Each row was made from one small tree. The marks that hang from a mark follow it in brackets, in alphabetical order. Every link used is in the known rows. Write each row's tree.
Known rows:
F(Q): [ -1 -10  -1 -19   5  -9  31  25   4  -2  -7 -18   1  -9 -21  24   3   1
   4 -11]
T(Q(F(W))): [-12   0  -2   3  11  -1 -11  -3   0  31  -3   4 -11  -4  -4   0  -2  -6
   9 -16]
Q(T): [ 31  -7  10 -10  -8  -4 -39  19   5   2  -6 -23  -2  -3  -4  -6   1   2
   0  -3]
F(Q W(H M)): [  0  25 -16 -17   7 -10  55 -10   9  -5   1  27  -6  -8 -31  34  -4  -1
  14   0]
H(W): [ 16  -5  -3  -4   8  17   3  32  -1   4  -4 -31  13  12   6  16 -14   6
 -15  -7]
T(Q(F(W(M(E))))): [  3  13  -7  11   6  -3  17 -17   0  41  -3  10 -27  -1   8 -12  -5 -12
  10 -11]
Q(F(W) T): [  5  -5   7  -4   2  -6 -34  14   9  24   2  -9  -9 -11  -1 -16   1  -6
   8   1]
W(H M): [  0  20   1   0  -5  -9  21 -12  -3  -7  -2   7   8   3  -9  19   6   6
 -13   4]
H(E(M) W(Q(F))): [-10 -35   5  28  14   7 -19  25  -9  -5   0 -19  14  12  14   8   6  14
 -42   2]
E(H(W(Q)) M): [ 13 -25   0  12  -2  15  -5   8  -7 -14   0 -11  24   1  -5 -18 -22  -1
  -7   6]
F(W(M)): [ 23  10 -20 -13  10  -2  14  -5   3   4   0  14  -8  -2 -10  -4  -6 -12
   1  -5]
M(E(H)): [ 14 -15  14 -11 -11   4  20  -8  -1   9  -8 -24   1  -6  10 -24   3  -7
  18  -2]
F(Q W(M)): [ 17  12 -25 -16  12 -10  46   8  10   2  -1  17 -13 -10 -26  14  -8 -14
  12  -9]
M(E): [  9 -17  16 -10  -6   2  22   7  -1  10  -8 -29  -8  -3  14   9   3   3
  -4  -8]
Q(F): [-23 -14  11   2   5  -7  -2  22  -1  16  -3 -23   4  -5   1  -4  10  -2
 -12  -1]
T(Q(F(W(H)))): [-26   9   6   3   8  -2  -4 -15   0  24   1  15  -3  -4  -4  16   3   5
  11  -8]
H(E W(M Q(T))): [ 30   5 -15  14   4  15 -39  18  -4 -11  -1  -8   2  23  15 -16   0  -1
 -18  -1]
F(Q(T) W): [ 26   2  -5 -23   1  -8   0  16  16   3  -2   0 -13 -14 -22  16  -6  -5
  25  -9]
M(E(H(W(Q)))): [ -1 -13   6  -2  -8  21  17  -2  -7   0  -2 -21   6   3  17 -25 -14  -4
  16   1]
H(E(M) W(Q(T))): [ 33 -29   6  17   3  11 -50  23  -6 -18  -3 -18   9  14  13   7  -5  13
 -34   0]

Which tree is each row?
[ 17  10 -20  -6   0   1 -25 -12   5  -4   7  28 -12  -5 -10 -21 -12 -14
  16   0] | F(W(M Q(T)))
[-11   5  17  -6  -4  -9 -25  -1  10  15   4   4  -2 -10  -5   2   3   7
  10   9] | Q(F(W(H)) T)
[ 20  -9  10  -8  -5  18  25   5  -3  11  -7 -33   7   2  16 -20 -11  -4
  12   2] | M(E(H(W)))
[ 35   4 -13   9  14  11  -1  24  -7  -1  -9 -21   9  23  15   2   6   4
 -30  -4] | H(E W(M))
[-33  20   8  17 -16 -10 -19 -11   1  -1   9  18   0  -3  -2 -15   5  -1
   1  15] | W(H M Q(F T))
[  2  15   8   0 -11  -5  44 -20  -3   2  -5   1  -5   4   6  18   3   3
  -7   3] | W(H M(E))
[-16  16  -7  -8  -2   3  39 -39   3  -8   6  33  -8  -5   1   9  -7  -1
  12   5] | F(W(H M(E) Q))
[ 10   5 -13   8   2  20  28   6  -5   1   2 -10  -6  12  17  -4 -20  -5
  -6  -3] | H(W(M(E) Q))
[-46 -27  23  19   1 -12 -15  -4  -9 -16   4   6  17   3   6  18  24  23
 -30  10] | W(H(E(M)) Q(F))
[-45   1  24   7 -13  -8 -32  -6   1  -6   9   4   7  -4   0   4   7  12
   8  10] | W(H Q(F T))
[-26 -13  11   9  -9  -4 -45  12   3   6   6  -9  -4  -8   4 -21   4  -3
   6   2] | W(Q(F T))
[-11   1  -1 -24  12  -9  33  -1   5 -17  -4  12   5  -4 -17  47  18  15
   7  -4] | F(Q W(H(E)))
[  1 -19  21   9 -13 -10 -48  -9  -4 -31   1   8  15   4   0  17  14  24
 -23   8] | W(H(E(M)) Q(T))
[ 10   0 -20  11  12  14  -9  15 -12 -13  -1  -4   8  23  15  -4   4   4
 -25  -3] | H(E W(M Q))
[-55  14   3  16  -3  -9  14 -13  -6  -4  11  20   6  -1  -4   0   6   4
  -5  10] | W(H M Q(F))
[-37 -10  13  -3   0  -3 -15 -11  -7 -31   1   5  18   8   2  22  22  23
 -11   2] | W(H(E) Q)
[ -3  -8  -4  -4   0  20  -7   7  -4  -9   1 -13  22   5   0 -25 -15  -7
  17   2] | E(H(W(Q)))
[  1  16   2   9 -11  -8 -35 -17  -5 -24   1  19   4   8   2  -3  18  10
  -8   8] | W(H(E) M Q(T))
[ 16  14  -4   3   1 -10 -22   6  10  26   3   5 -17 -10  -2 -24  -4 -16
   6   5] | Q(F(W(M)) T)
[ -3   4  -2   1   3  -2  30 -15   2  29   1   4 -13  -9   4 -41   1 -25
  18   7] | Q(F(W(M(E(H)))))
[  6  -8  -6 -18   0   5 -37  -3   8  -8   6  14  -7  -9  -8  -6 -10  -3
  19  -4] | F(W(Q(T)))
[ -5   1  -7   5  -7   2  23 -12  -7  -3   2   2 -16   0   9 -14  -4 -10
   0  -2] | W(M(E) Q)
[ -2   0  -8   3 -14   3  23 -21  -4  -4   0   6  -7  -1   6 -43  -5 -17
  18   4] | W(M(E(H)) Q)
[ 20  30  -9 -15  -4 -14  22  -7  14  -3   2  25 -10 -10 -26  22  -7  -4
  23   4] | F(Q(T) W(H M))
[  9  15  -9  -9  10  -5  11 -21  -1  -9  -1  24   4   6  -4  17  16   5
 -10   3] | F(W(H(E) M))
